Known rows, with every step that occurs:
pemi/lapo/tavuv: [ 1.916 -3.486  1.134  2.403 -0.337 -1.644  2.127 -0.285  0.945 -1.347
  0.811  2.182 -0.526 -1.011  0.917  0.631 -2.897 -0.567  1.147 -0.271
 -3.373  1.677  3.996]
lapo/labi/didul/tavuv/parusu: [-2.098  7.624  0.631  0.556  2.770 -1.141 -3.701  0.701  0.379  2.758
  1.371  0.150 -0.078 -1.074 -0.694  0.392  1.153  3.490 -2.269  2.031
  0.060  1.952 -4.540]
lapo/tavuv/didul: [ 2.613  0.022  1.995  2.955 -3.287 -0.102  1.924  0.426  1.883  0.557
 -0.586  0.922  0.200  0.248 -0.446  1.449 -2.506 -0.283  1.893  0.062
 -2.213 -0.202  2.695]
parusu/labi: [-0.786 -1.302  0.238  0.721 -1.372  1.143 -1.845  0.223  1.211 -1.560
 -0.793  0.085  0.239  1.599  0.883 -1.210 -0.727 -1.484  0.413 -1.636
  0.064 -0.175 -1.286]
pemi/lapo/tavuv/parusu: [ 0.083 -2.078  1.400  5.016  0.898 -2.013 -0.509 -0.232 -0.948  0.533
  0.778  1.626 -1.084 -0.127  0.885  1.095 -2.446  0.068 -0.201 -0.821
 -3.096  1.189  1.456]
parusu/tavuv/didul/pemi/lapo/labi: [ 0.937  0.530 -2.166 -0.302 -1.961  1.204  2.982 -3.223 -0.935  0.738
 -0.110 -2.365  2.727  3.211 -0.642  0.323  1.318 -0.574 -0.788  0.680
  0.666  2.520  4.555]
pemi/didul/tavuv/lapo: [ 2.066  1.290  1.577 -2.360  1.586 -0.313  1.285  0.443  0.168 -1.471
  0.552  1.953 -2.453 -4.004  0.398 -1.106  0.126 -1.245 -0.562  2.006
  2.811 -1.890 -3.480]
parusu/pemi/didul/tavuv/lapo: [ 1.916  1.368  2.421 -2.575  1.030  0.673  4.883  0.794  0.853 -0.859
  2.703  1.748 -3.357 -3.215  0.120  0.727  1.968 -0.365 -0.505  3.072
  3.013 -1.551 -3.762]
didul/pemi/lapo: [-0.786 -4.671 -0.795 -0.936 -0.996 -0.320  1.568 -1.239 -1.260 -2.035
 -0.379 -0.769  0.962  1.167 -0.473 -0.788 -0.292 -0.437  0.577 -1.983
 -0.908  1.570  3.413]
parusu/labi/didul/pemi/lapo/tavuv: [-0.215 -6.722 -1.033  1.776 -2.891 -2.099 -1.717  2.011  1.180 -3.303
  0.321  1.564  0.605  0.480  0.591 -2.554 -3.470  1.994  0.351 -1.724
 -3.624  3.590  5.005]
tavuv/didul/pemi/lapo/labi: [ 0.346 -1.403  0.249 -1.916 -2.508 -0.457  3.215 -1.031  0.161  0.451
  0.577 -3.622  2.472  3.101 -0.823 -0.522 -0.108 -0.654 -0.304 -1.017
 -1.348  3.533  4.914]
pemi/lapo/labi: [ 0.292  0.435  0.789 -1.365  1.460 -1.179  2.447 -1.125  1.004  0.801
  1.726 -1.377  0.524  0.870  1.694  0.326 -0.467 -0.574 -0.618  0.592
 -1.923  3.243  1.908]
lapo/pemi/didul/tavuv/parusu: [-0.235  2.675  0.262 -0.263  4.220  1.472 -5.095  0.183 -2.154  2.834
 -0.980 -0.665 -0.169 -2.437 -1.505  1.044  2.365 -0.451 -1.207 -0.145
  3.463 -3.006 -6.692]
pemi/lapo/labi/didul: [ 0.396  1.636 -0.295 -1.085  2.199 -2.233  0.661 -0.206  2.901  2.229
  2.378 -1.134  0.994 -0.055  1.520 -0.310 -1.610  3.303 -0.679  2.320
 -3.153  3.669  2.408]
parusu/pemi: [-0.396  0.748  1.429 -0.159 -0.534  1.557  4.168 -0.275  1.202  0.748
  1.642 -0.106 -1.146  0.839  0.382  2.522  1.352  0.765  1.119  0.786
 -0.087 -0.473 -1.109]
tavuv/lapo/pemi: [-0.543  0.680 -0.744 -4.122  1.476 -0.971  1.784 -1.582  1.410 -1.222
 -2.847  0.069 -0.553 -0.395 -0.206 -1.603 -0.673 -0.465  2.393  1.347
  0.482 -2.201 -2.258]
pemi/lapo/labi/didul/tavuv/parusu: [-0.907  4.624 -0.081  0.732  3.556 -2.110 -3.137 -0.315  1.108  2.187
  2.259 -0.070  0.968 -1.073 -1.105 -0.070  0.530  3.166 -2.771  2.117
 -1.624  3.397 -1.645]
labi/didul: [-0.383  1.805 -0.323  0.249  0.710 -0.556 -1.187  0.371  2.437  1.642
  0.055  0.370  0.200 -0.821  0.399  0.059 -1.422  3.614  1.086  1.522
 -1.196 -0.385 -0.237]
lapo/pemi/didul: [ 0.981 -0.304 -0.159 -2.216  2.794  1.363 -1.141  0.322 -0.324  2.859
 -0.979 -1.648  0.062 -1.381  0.953  0.837  0.237 -0.374  0.965 -0.132
  1.896 -2.777 -2.765]
labi/lapo/pemi/didul/tavuv/parusu: [-1.244  3.700 -1.716 -0.470  3.838  1.601 -4.602  0.332 -4.554  3.066
 -2.013 -1.161 -0.069 -1.378 -0.736  2.043  3.830 -2.197 -1.051 -1.123
  3.782 -5.385 -4.572]
pemi/didul/tavuv/lapo/labi: [ 1.426  4.002  2.196 -4.094  2.172 -0.918  2.679  1.000 -0.215 -0.265
  1.885  0.691 -2.662 -3.255  1.780 -0.951  0.649 -1.222 -1.747  2.762
  2.544  0.673 -3.786]
parusu/pemi/didul: [ 1.044 -0.128  2.161 -0.056  0.815  2.081  3.670  1.349 -0.022  2.810
  3.212 -0.970 -2.214 -0.802  2.093  3.116  1.274  0.647  0.104  0.879
  1.558 -1.377 -1.933]
parusu/tavuv/didul: [ 2.161  3.099 -1.415  2.727 -1.653  2.782  0.625 -3.043  1.062  1.891
 -1.616 -0.191  1.723  1.574 -0.946  1.548  0.685 -0.086  0.890  1.767
  1.714 -2.342  0.676]

Rows:
[-1.502 -1.877 -0.078 -2.748 -0.475 -0.968  2.948 -0.743 -1.366 -0.939
  0.895 -1.964  0.749  1.982  0.944 -0.512  0.103 -0.494 -0.539 -1.311
 -1.186  4.066  3.185] -> didul/pemi/lapo/labi
[-0.955 -3.546 -1.823 -0.889 -0.261 -1.445 -0.222 -0.340  0.838 -0.653
  0.244 -0.557  1.368  0.082 -0.608 -1.374 -1.417  3.358  0.614 -0.170
 -1.946  1.993  3.897] -> labi/didul/pemi/lapo
[ 1.007 -0.372 -0.056 -3.979  2.860 -0.520  1.230 -0.061  0.333  0.936
 -1.269 -0.656 -1.549 -1.931  1.470 -1.204 -0.653 -0.610  1.248  1.641
  2.132 -3.085 -3.101] -> tavuv/lapo/pemi/didul
[-0.330 -3.986  1.017  5.678 -0.516 -1.577 -3.060  0.686 -0.223 -1.308
  0.480  1.612 -0.481  1.284  1.289 -0.658 -2.614 -1.399 -0.938 -2.347
 -2.992  1.872  0.928] -> pemi/lapo/tavuv/parusu/labi
[ 0.202  0.311 -2.323 -2.555  1.309  2.624 -4.393  0.999 -1.830 -0.610
 -2.331 -0.696  0.987 -0.669 -0.167 -0.242  2.952 -4.105 -0.634 -2.000
  3.769 -4.302 -2.691] -> parusu/labi/lapo/pemi/didul/tavuv
[-3.156 -4.128 -1.934  2.456 -0.526 -1.271 -5.387  0.750 -0.435 -0.509
  0.046 -1.208  1.639  2.388 -0.157 -2.820 -1.034  2.469 -1.590 -2.267
 -1.445  2.179  0.904] -> tavuv/parusu/labi/didul/pemi/lapo
[-0.427 -1.396 -0.680  1.284 -5.461  0.319  2.763  0.924 -2.798 -1.017
 -2.449 -0.283  0.388  2.367 -0.273  1.491 -0.370 -1.986  2.163 -2.634
 -0.983 -1.851  6.113] -> labi/lapo/tavuv/didul/pemi
[ 0.695 -2.504  1.369  1.425 -5.057  0.224  2.386  0.880 -0.531 -1.083
 -1.465  0.214  0.279  1.248 -1.139  0.546 -1.772 -0.164  1.969 -1.750
 -1.526  0.401  4.092] -> lapo/tavuv/didul/pemi
[ 3.677 -2.980  2.188  2.862 -3.032 -0.183  6.107 -0.345  3.351  0.617
  2.482  0.468  0.332  0.916 -1.246  2.690 -1.241  0.137  1.462  1.189
 -3.555  1.544  5.431] -> parusu/pemi/lapo/tavuv/didul
[-2.605  2.227 -0.356 -4.693 -0.401 -2.747  2.992  1.009  0.265 -0.868
  0.205 -0.642 -1.368  0.325  1.645 -2.698 -1.208  3.401  0.231  2.066
 -0.674  2.508  0.253] -> tavuv/lapo/labi/didul/pemi
[-2.128  4.089 -2.807 -2.921 -0.034 -1.067  2.696 -1.260 -0.779 -0.638
 -0.367  0.456 -1.195  0.562  1.826 -2.015  0.183  3.666 -0.311  3.657
  1.493  1.480 -0.210] -> parusu/tavuv/lapo/labi/didul/pemi
[ 2.036  1.199  1.365 -0.431  1.551  1.642 -1.152  0.782 -0.503  0.558
  0.835  0.897 -0.934 -3.391 -0.083  0.998  1.161 -1.032 -0.791  0.426
  2.638 -1.559 -3.060] -> pemi/didul/tavuv
[ 0.101  1.331 -0.620 -1.698 -0.520 -1.289 -2.469  0.661  3.860 -3.773
 -0.686  2.930 -0.371 -1.794 -1.281 -4.044 -0.930  1.258 -0.340  2.187
  0.385  0.136 -2.560] -> parusu/labi/didul/tavuv/lapo
[ 0.203  2.220 -0.766 -5.062  1.796 -0.442  0.635 -1.928  1.545 -2.941
 -2.951  1.640 -0.291 -2.286 -2.828 -1.862  0.857 -1.181  1.417  1.795
  1.698 -1.888 -3.720] -> didul/tavuv/lapo/pemi
[ 0.570  2.215  0.804 -2.455  0.383 -0.709  1.879 -1.128  1.265 -3.560
 -0.945  2.709 -1.464 -2.288 -1.511 -1.500  0.207 -1.180  0.507  1.917
  1.280 -0.941 -2.537] -> didul/tavuv/lapo
[ 0.159  2.619  1.698  2.314  2.873  1.123 -3.761  0.920 -2.585  2.385
  1.044  0.454 -1.390 -2.561 -0.156  1.323  1.639 -0.418 -2.159 -0.191
  3.049 -2.031 -5.627] -> pemi/didul/tavuv/parusu
[-1.627  1.762 -2.738 -2.577  1.177  1.043 -0.260 -1.353 -1.431  0.875
 -3.467 -1.468  1.072  1.370  0.020  1.379  1.658 -1.896  2.161 -1.047
  0.720 -4.133  0.181] -> labi/lapo/pemi
[-0.829 -0.240 -0.725  0.988 -0.791  0.056 -3.630  1.208  3.228 -0.133
 -0.128  0.214  0.823  0.611  0.814 -1.915 -1.611  2.294  0.283  0.114
 -1.059  0.200 -0.831] -> parusu/labi/didul
[ 1.051  3.231  0.524 -2.415  1.852 -0.713  3.149 -0.185  3.692  0.970
  4.431  0.055  0.530 -1.145 -1.390  1.335  1.849  3.436 -1.415  3.770
 -1.902  4.289  0.541] -> parusu/pemi/lapo/labi/didul/tavuv
[-1.925  1.511  0.525  2.718  0.119  1.271 -5.763  0.182 -0.602 -1.544
 -0.886  1.019  0.219  0.605 -1.541 -1.009  1.406 -1.704 -1.832 -1.828
  1.552 -0.417 -5.306] -> didul/tavuv/parusu/labi
[-1.650 -0.268 -1.603  0.551 -1.698  1.281 -1.518  0.276 -1.092 -1.437
 -1.778 -0.343  0.464  2.808  1.843 -0.184  0.798 -3.161  0.476 -2.579
  0.576 -2.498  0.824] -> parusu/labi/lapo
[-2.167 -6.447  0.282  4.320 -2.245 -1.357 -2.669  1.048 -2.740 -2.964
 -0.331  0.928 -0.303  2.313  0.684 -1.531 -2.022 -1.261 -0.831 -4.106
 -2.106  2.683  2.121] -> didul/pemi/lapo/tavuv/parusu/labi
[ 0.962 -2.151  0.799  0.225  0.366  0.530  4.720 -1.330  1.826  0.256
  2.630 -0.402 -0.083  0.905 -0.020  2.019  0.775  0.336  0.596  0.857
 -1.530  1.191  1.914] -> parusu/pemi/lapo
[ 1.719 -2.317 -2.942  1.599 -2.588  1.868  1.644 -3.702 -0.603 -0.323
 -1.237 -1.173  2.888  2.486 -1.958  0.126  0.735 -0.468  0.271 -0.122
  1.094  0.018  4.791] -> parusu/tavuv/didul/pemi/lapo
[ 1.748  1.261 -0.238 -2.866  2.945  1.840 -2.283  0.017 -0.252  1.019
 -1.152 -0.166  0.297 -3.191 -1.532  0.555  1.857 -1.018  0.115  0.374
  3.068 -2.497 -4.235] -> lapo/pemi/didul/tavuv
[ 0.228 -5.884  0.343  0.923 -2.196 -1.398  2.596  0.107 -1.307 -2.987
 -0.044  1.421 -0.468  0.128  0.266 -0.182 -2.253 -0.414  1.048 -1.995
 -2.660  2.451  5.171] -> didul/pemi/lapo/tavuv
[-0.358 -1.347  0.215 -0.395 -3.832  1.365  1.406 -0.466 -0.259 -0.049
 -1.757 -2.136  1.587  2.334 -1.820 -0.133  0.051 -0.339  1.377 -1.634
  0.431 -0.583  2.343] -> tavuv/didul/pemi
[ 1.119  3.189 -0.152 -1.946  2.330 -1.811 -0.433 -0.434  2.946  0.454
  2.306  0.460  1.361 -1.855 -1.031 -0.539 -0.009  2.535 -1.436  2.729
 -1.835  3.929  0.891] -> pemi/lapo/labi/didul/tavuv
[-1.452  1.625 -0.607  2.609  0.965  1.821 -5.891  1.920 -4.012  0.733
 -0.306 -0.187 -0.645 -0.035  1.081  0.510  2.944 -3.530 -2.723 -2.553
  3.632 -3.694 -4.026] -> pemi/didul/tavuv/parusu/labi/lapo
[-1.296  0.855  2.081  4.762  0.063 -0.938 -1.179  0.802 -1.690  1.005
 -0.254  1.915 -2.133 -0.133  1.330  1.715 -1.793  0.442  0.417 -0.853
 -1.617 -0.359 -1.537] -> lapo/tavuv/parusu
[ 0.767  2.324 -1.999 -3.138  2.653  1.950 -1.887  0.133 -2.439  1.280
 -2.084 -0.696  0.501 -2.079 -0.554  1.515  3.324 -2.718  0.169 -0.432
  3.537 -4.865 -2.048] -> labi/lapo/pemi/didul/tavuv
[ 1.054 -4.216 -0.452 -0.210 -3.099  0.218  1.978 -1.538  0.592 -0.627
 -0.583 -2.231  2.705  2.239 -2.165 -0.613 -0.564 -0.709  0.767 -1.615
 -1.152  1.063  5.245] -> tavuv/didul/pemi/lapo
[-0.812  1.241  2.476  2.726  2.044  1.488  1.069  1.430 -1.931  4.686
  3.221 -1.420 -2.551  0.012  2.125  3.505  1.844  1.222 -1.196  0.367
  1.931 -1.941 -4.487] -> tavuv/parusu/pemi/didul
[ 1.016 -1.039 -0.162  3.343 -4.996  0.706 -0.091  1.255  0.256 -1.119
 -1.914  0.343  0.789  2.854  0.759  0.533 -1.389 -3.427  1.349 -2.289
 -1.535 -2.088  4.451] -> parusu/labi/lapo/tavuv/didul
[-3.489 -2.315 -0.101  4.254 -2.509 -1.361 -5.071  3.064 -1.540 -0.976
 -0.797  1.295 -0.954  1.373  0.810 -1.718 -2.396  2.894 -0.401 -2.416
 -1.799  1.575 -0.471] -> lapo/tavuv/parusu/labi/didul/pemi
